Each row comes from the steps of one path. Every step used is in the known rows, and no mark comes twice. Write the path behind each row, first mark first.
Known rows:
C, W, B, T: [-35.1  -7.7  -8.2  33.2 -25.7  42.5  24.9  -7.4 -15.7  -9.8  20.1  25.8
  40.5  19.0 -34.1  17.9  -4.6 -33.5 -21.9  25.4  14.2  11.3  21.3  -7.1
  39.1  26.5  16.7]
B, M, Z, W, C: [-12.3 -26.1 -53.0 -20.8 -19.6  25.0 -11.1 -15.9  -2.8  11.4   6.5 -18.4
  59.3  -7.2  38.5  28.6  -4.0 -51.1  19.2  10.9  20.0  20.8   5.1 -37.8
  45.5  -2.4  29.2]
L, Y, C, W, B, M, Z: [ -1.8 -56.2 -22.1  13.1 -19.7  27.7 -16.6  -8.8 -36.2   0.5  23.6 -22.7
  43.6  -0.9  13.7  20.1 -18.2 -53.1  -8.5   8.8  33.2  24.7  35.3 -41.6
  53.3  11.6  15.0]
Y, B, M, C: [-49.8 -23.1  42.2  41.7  16.0  51.0  17.9 -39.7  -4.7  49.1  31.9   2.8
  49.3  30.9  45.7  50.8  32.0   5.6  56.9  12.0  25.6  57.0  -1.8 -11.2
  39.8  27.4  23.1]
R, B, M, Z, W, C: [-23.5 -23.5 -60.8 -28.4 -27.8  22.2 -15.0 -13.5 -11.0  15.6  19.9  -6.2
  55.0  -3.9  46.0  40.4 -13.7 -46.8   7.7  23.6  26.6   3.8   2.6 -39.1
  59.7   5.0  29.0]
B, M, Z: [  2.6 -37.6 -18.2   1.7 -14.2  37.8  -2.9  -4.9 -15.9  15.1  18.5 -17.5
  23.0 -17.5  16.6  38.1 -13.3 -47.6  17.1 -14.4  -7.1  29.5  15.5 -21.1
  43.4  -4.1  19.4]
Z, M: [-10.3 -14.8  17.9   8.0 -14.5  35.2   7.2 -18.0  20.3 -21.1 -12.9  -2.7
  26.8 -25.6  18.8  17.8  -9.2 -21.7   4.9 -18.1  -7.4   8.3  -8.1  -0.4
   9.2 -13.4   3.5]
M, C, W, B: [-32.7 -25.8  -5.8  28.2 -16.9  39.1  -3.5  -7.5 -13.8  -9.9  50.8   8.7
  59.5  23.8   2.2  35.2  -0.7   3.8 -32.8  14.8  41.4  -9.1  40.1 -28.4
  26.8  45.4   3.3]
W, B: [-29.8 -25.6  -8.0  20.9 -22.3  37.2  16.2  29.3   8.6   3.7   5.7   3.0
  20.1  -7.1 -12.9  18.2   1.5  13.9 -51.4   5.4  19.6  -6.8   7.9 -23.1
  23.6  29.5   2.4]
Z, R: [ -4.3 -11.5  11.8 -18.7 -22.6  32.5   4.5   9.1  24.2 -31.6  10.1   2.5
  10.0 -18.2  27.2  30.5 -16.9  18.7   4.6 -14.5  -6.9  17.3  -7.6 -28.1
   7.9  20.6   2.3]
Z, M, C, W: [-13.7 -12.0  18.5  22.4  -5.0  35.6 -14.5 -55.9  -9.0 -23.6  51.8  -0.2
  71.1  15.8  33.7  36.2  -8.4 -27.8  23.6  -3.2  21.7   0.2  35.8  -9.0
  17.6   9.9   3.3]
B, M: [ -2.6  -9.8  18.8  19.3  12.2  26.4  34.9 -11.6   4.9  31.6   9.7   3.3
  32.6   4.9  -6.1  24.8  -9.1 -32.7  43.7   2.9   5.8  49.5   4.7 -23.4
  28.5  11.4  15.2]
Y, Z, M, C, W: [-16.7  -2.4  -3.5  29.8   1.3  35.4 -14.7 -59.7 -14.7 -36.0  51.7  -1.6
  63.0   8.2  43.7  37.7  -6.0 -32.6  19.4  -5.0  13.1  21.2  32.2  -8.4
  23.3  -4.0  10.8]
C, W, B, M, Z: [ -6.4 -49.2 -35.2   7.7 -18.6  36.5  -4.9  -6.3 -30.8  -7.1  31.0  -9.4
  43.3  -5.0   1.3  37.3 -25.2 -52.3 -10.3  -1.2  12.2  16.2  38.3 -34.8
  46.1  20.7  19.1]
Z, M, C, W, B: [-36.5 -29.1  -2.8  23.5 -23.1  39.5   0.7 -15.6  -8.6 -28.0  39.1   7.1
  65.0  16.6  12.0  35.6  -7.0  -6.5 -28.9   8.6  37.4  -5.4  36.0 -20.9
  20.4  37.4   8.0]
Y, Z: [-13.0  10.1 -32.0  34.2   9.1  29.9   1.2  -5.5  -1.6 -11.6  11.1 -10.6
   3.1 -27.0  22.4  18.1   7.5 -11.4 -12.7 -15.0 -14.5  39.2  -5.5 -15.6
  34.0 -27.2   9.7]
Y, C, W, B, T: [-48.4 -14.0   4.4  26.5 -17.1  45.4  17.7 -19.9 -20.3  -1.4  20.5  14.9
  43.5  16.1 -26.4  17.3  10.5 -18.2 -17.9  30.2  15.0  22.2  24.4 -12.9
  51.2  17.7   9.9]
M, Z, W: [  3.5   4.2 -22.5 -15.7 -24.0  15.2 -43.3  -3.5   2.6  -5.7   2.4 -10.9
  10.8 -38.4  50.2  24.5 -24.2 -34.3 -21.8  -4.6  -5.5  -2.7  10.3 -16.8
  36.2 -27.2  17.4]
R, C: [-30.7 -10.2 -26.3  14.9 -19.4  16.6 -13.8  -4.0   3.9  33.2  37.5 -22.9
  45.6   0.7  19.1  53.9  20.3  -1.4   2.6 -20.7  10.9  -0.2 -10.9  -8.6
  28.2   7.6  -0.8]
Y, Z, M: [-17.1  -1.8 -15.5  19.9  -5.9  34.4   8.8 -23.0  10.2 -40.8 -10.7  -5.5
  15.8 -37.8  35.9  18.8  -3.9 -29.1  -3.2 -25.0 -21.5  37.3 -12.4   0.5
  20.5 -35.7  15.5]
Z, W: [ -3.7  26.9   6.3  -3.6  -5.1   8.6 -17.6  -5.8  19.6   5.8  -3.0   3.4
  16.6 -24.0  32.4  13.9 -19.0 -18.0  -6.8   7.2   4.3   7.4   1.8 -16.8
  24.1 -16.5  11.2]
C, W, B: [-18.4 -24.6 -13.7  26.4 -10.9  30.0  -0.8   1.6 -14.6 -18.5  30.5   6.1
  44.5   5.3 -22.6  12.3 -20.1 -10.9 -46.4  11.5  31.6 -19.7  34.6 -36.9
  24.9  38.9  -2.4]
L, W, B, M: [-22.9 -15.2  -2.1  23.5   8.1  14.5  32.3  -0.8   8.4  15.8  34.5  15.4
  47.4   6.7 -24.8  13.6  -6.5 -16.0  11.1  16.0  12.2  29.8  13.1 -27.8
  28.3  39.2   7.7]

Which path is each row?
[ -8.9 -10.6  20.4  27.7  12.5  29.9   1.7 -51.3 -17.2  10.5  64.6   3.0
  75.7  34.8  17.6  42.5  -9.3 -33.7  48.2  11.3  31.2  28.0  44.5 -24.6
  28.4  27.9   9.2] -> B, M, C, W
[-33.3 -43.4 -56.3  -3.1 -42.4  28.6 -24.7   3.9 -21.9 -38.4  51.8  -7.8
  61.2  -0.2  13.7  51.1 -19.5  -8.9 -48.0  -8.5  27.3 -15.9  29.1 -39.8
  31.6  45.8   3.9] -> M, Z, R, C, W, B
[-10.0  -1.1 -22.8  27.0  -2.3   4.9  30.9  14.3   0.3   3.8  -7.6  13.3
  32.9   4.3  14.3   9.0 -26.2 -47.5  -1.4  25.4  35.5  66.9   2.6 -32.0
  36.9  10.0  42.5] -> L, Y, Z, W, B, M
[-10.2 -32.8  10.9  30.0   4.3  15.8  22.1 -13.5 -21.9  10.9  20.0  -0.5
  59.3  26.0 -14.3   6.5 -18.4 -39.8  15.7  29.2  49.3  43.0  28.9 -48.0
  40.5  33.4  11.1] -> L, Y, C, W, B, M
[-26.6  -0.4 -13.0   3.3 -23.6  18.8  -1.6  23.6  13.9  -5.1  -4.1  10.9
  21.3 -15.3  11.0  16.7 -16.0   2.4 -54.1  18.3  22.8  -1.0   7.4 -26.5
  28.1  16.4  14.2] -> Z, W, B
[-25.1 -31.1  14.2  18.1  11.1  27.1  25.6 -24.0 -20.5  12.1  28.3   4.6
  59.8  16.9 -18.0  22.5 -10.8 -24.8  13.8  23.9  29.7  42.9  32.7 -45.9
  43.9  34.0   7.2] -> Y, C, W, B, M
[-28.1 -29.9 -18.9   6.2 -11.4  20.1  27.9  -7.8 -11.9  -8.6  39.7  11.0
  72.7  22.5  -2.1  49.1 -25.5 -26.0  18.1   6.7  32.3  41.6  20.6 -44.2
  30.6  54.5  19.9] -> Z, R, C, W, B, M
[-13.9 -25.0   0.4  25.6   7.2  25.3  33.7 -10.8 -15.9   5.3  26.4  13.9
  57.4  21.2 -27.5  21.8 -26.2 -38.7  10.0  18.2  29.5  33.5  32.0 -40.3
  32.8  41.1  17.1] -> C, W, B, M
[-34.1 -22.8 -41.4  14.6  -4.4  18.6  28.2 -12.1 -17.6 -22.8  42.2   8.7
  66.0  15.6   6.6  48.1 -23.3 -29.5  11.8   4.1  23.8  62.7  18.3 -43.5
  37.7  40.9  26.2] -> Y, Z, R, C, W, B, M
[-20.1  -7.7  11.2  22.0   4.5  26.9  -1.7 -51.3 -25.8  14.5  80.2  13.5
  71.8  38.7  24.9  52.9 -17.3 -30.8  38.6  24.8  35.5  11.4  40.6 -24.2
  42.3  34.4   9.3] -> R, B, M, C, W
[-39.8 -10.6  11.9  13.6 -11.0  35.5  23.4  -7.3  12.6  29.1  31.8  13.5
  57.5  27.5  41.2  56.5  13.0   0.2  22.0  21.0  37.1  53.1  17.3 -13.8
  33.9  28.5  32.2] -> Z, W, B, M, C
[-11.7 -49.9 -32.6   4.3 -23.8  41.1   4.6  11.7 -16.5   7.6  14.1  -9.6
  27.6 -12.2   6.9  40.7 -11.6 -36.5 -14.5  -6.5   4.8  24.2  20.4 -28.1
  44.2  13.5  22.9] -> W, B, M, Z
[-24.9 -23.1 -27.3  42.1 -22.8  29.1  -2.6 -10.7 -16.1 -41.7  32.5   2.8
  58.6  19.5  25.7  19.5  -8.2 -25.8 -34.2  11.1  48.4  11.8  29.1 -22.2
  22.5  23.7  19.5] -> L, Y, Z, M, C, W, B
[-22.5 -24.8 -27.4 -34.0 -48.8  35.4 -20.9  12.6  -9.1 -23.7  44.6   9.1
  -0.7 -22.6  49.9  57.8 -35.5  13.0 -29.9   1.1  -2.7 -24.7  -5.8 -24.6
  50.0  21.7   2.9] -> M, Z, R, B
[-40.1 -44.5 -54.7 -23.7 -49.2  26.5  -8.0  15.9  -2.0 -10.4  40.9 -15.1
  53.5  -3.5  42.5  77.6  -2.4  -3.5  -3.2 -25.7   8.7  27.2  -1.8 -29.0
  34.3  35.3  19.6] -> W, B, M, Z, R, C
[-38.6 -14.8  16.7  -4.2 -18.4  39.6  23.4 -16.0   6.3  25.0  60.7  19.7
  46.0  32.7  58.5  78.1   1.9  15.6  44.7  17.4  24.9  42.1   5.1 -11.6
  40.1  38.1  23.0] -> Z, R, B, M, C
[-29.3  -2.4 -12.6  31.4 -11.0  22.0  18.5  -0.7   4.2  17.8  25.7  10.0
  51.3  28.9  56.1  40.7  11.0 -19.0  16.5  21.5  48.4  70.4  10.0 -16.2
  35.6  14.8  43.7] -> L, Y, Z, W, B, M, C
[-19.3 -45.6  -0.2 -15.0 -18.6  46.6  -5.8  -8.8  -7.8 -26.5   8.3  -5.5
  13.3 -21.3  46.1  43.4 -18.6  -9.0  21.8 -15.3  -8.9  41.8  -6.0 -38.2
  35.3  23.3  18.7] -> Y, B, M, Z, R
[ -0.6 -33.3 -19.0 -31.7 -39.4  42.1 -21.5  13.5   8.0 -42.7  16.5 -13.1
   6.7 -33.2  44.9  41.9 -19.7   2.1  -9.2 -27.7 -15.4   8.8   3.5 -27.4
  20.2   9.8   4.6] -> M, Z, R
[-25.4   3.1 -22.6  15.8   3.5  16.6  31.6   2.8   1.6   4.4  -1.0  17.1
  33.1  -4.4  11.8  25.9 -19.3 -32.2  -1.9  19.1  16.3  67.6   6.8 -30.4
  40.1   9.3  35.9] -> Y, Z, W, B, M
[-20.4 -51.5 -53.3   5.9 -25.7  29.5 -11.5  -8.9 -34.1   2.8  44.3 -15.9
  60.0   1.0  10.4  55.1 -16.2 -51.9  -7.7  -8.7  18.2  16.2  31.7 -32.8
  49.8  22.8  20.2] -> R, C, W, B, M, Z
[ -8.9 -27.1 -36.8  -8.4 -19.1  14.3 -26.9 -37.9 -27.6 -27.3  67.0 -14.1
  74.1   8.5  27.1  60.5 -30.5 -44.2  28.3 -17.0  14.2  14.8  29.2 -38.2
  32.1  27.4   7.9] -> B, M, Z, R, C, W
[-21.6 -12.7   6.0 -14.8 -12.6  25.2  33.2  -3.6  -0.3   8.7  33.5  25.6
  24.7   6.5  21.0  51.1 -36.1  -8.8  32.6  18.4  10.2  34.1  -6.9 -30.1
  44.3  33.8  16.4] -> Z, R, B, M
[-12.2 -41.3 -34.7   6.8 -17.5  26.7  -5.5   2.4 -10.7   2.2  36.6  -7.6
  34.8 -14.7   0.1  30.1 -10.0 -32.8  -9.0  -3.5  -3.1  13.8  23.0 -25.3
  42.6  18.2  12.5] -> L, W, B, M, Z
[-20.7  -7.1   0.5   7.8  -1.1  15.1  33.1   8.5   8.5  17.4  -1.2  17.4
  39.5   3.1   2.1  25.0 -21.9 -27.6   4.4  22.9  24.9  48.1  10.7 -32.1
  34.4  23.8  28.9] -> Z, W, B, M
[ -5.2 -45.8 -25.0 -25.6 -32.2  36.2  -0.9   2.2 -11.8 -52.3  29.2   0.8
  36.1 -11.8  26.0  45.0 -39.2 -23.1  -1.0 -10.8   4.4  28.2  25.8 -45.5
  28.7  36.1  18.0] -> C, W, B, M, Z, R
[-42.8  -7.0  -5.8   4.0 -12.7  41.3  23.6 -18.5   0.8  11.9  61.0  18.9
  39.0  23.9  68.1  76.6   4.8  11.0  40.7  14.5  15.6  62.6   2.2 -12.4
  46.4  22.8  31.1] -> Y, Z, R, B, M, C
[-40.1 -26.4  13.3  24.4  -9.9  45.9  32.5  -4.1   7.3  36.8  38.6   9.8
  57.0  34.5  26.5  57.9  23.0   8.5  23.1  14.9  33.2  49.4  17.3 -13.0
  31.6  38.5  25.8] -> W, B, M, C
[  4.8  -0.4 -17.2 -14.9 -13.5  15.1 -22.2 -10.1   1.0   5.6   2.4  -4.5
  22.1 -26.7  43.7  31.4 -29.7 -54.3   9.0   2.4  -2.0  29.6  14.0 -21.0
  41.9 -20.9  28.8] -> B, M, Z, W
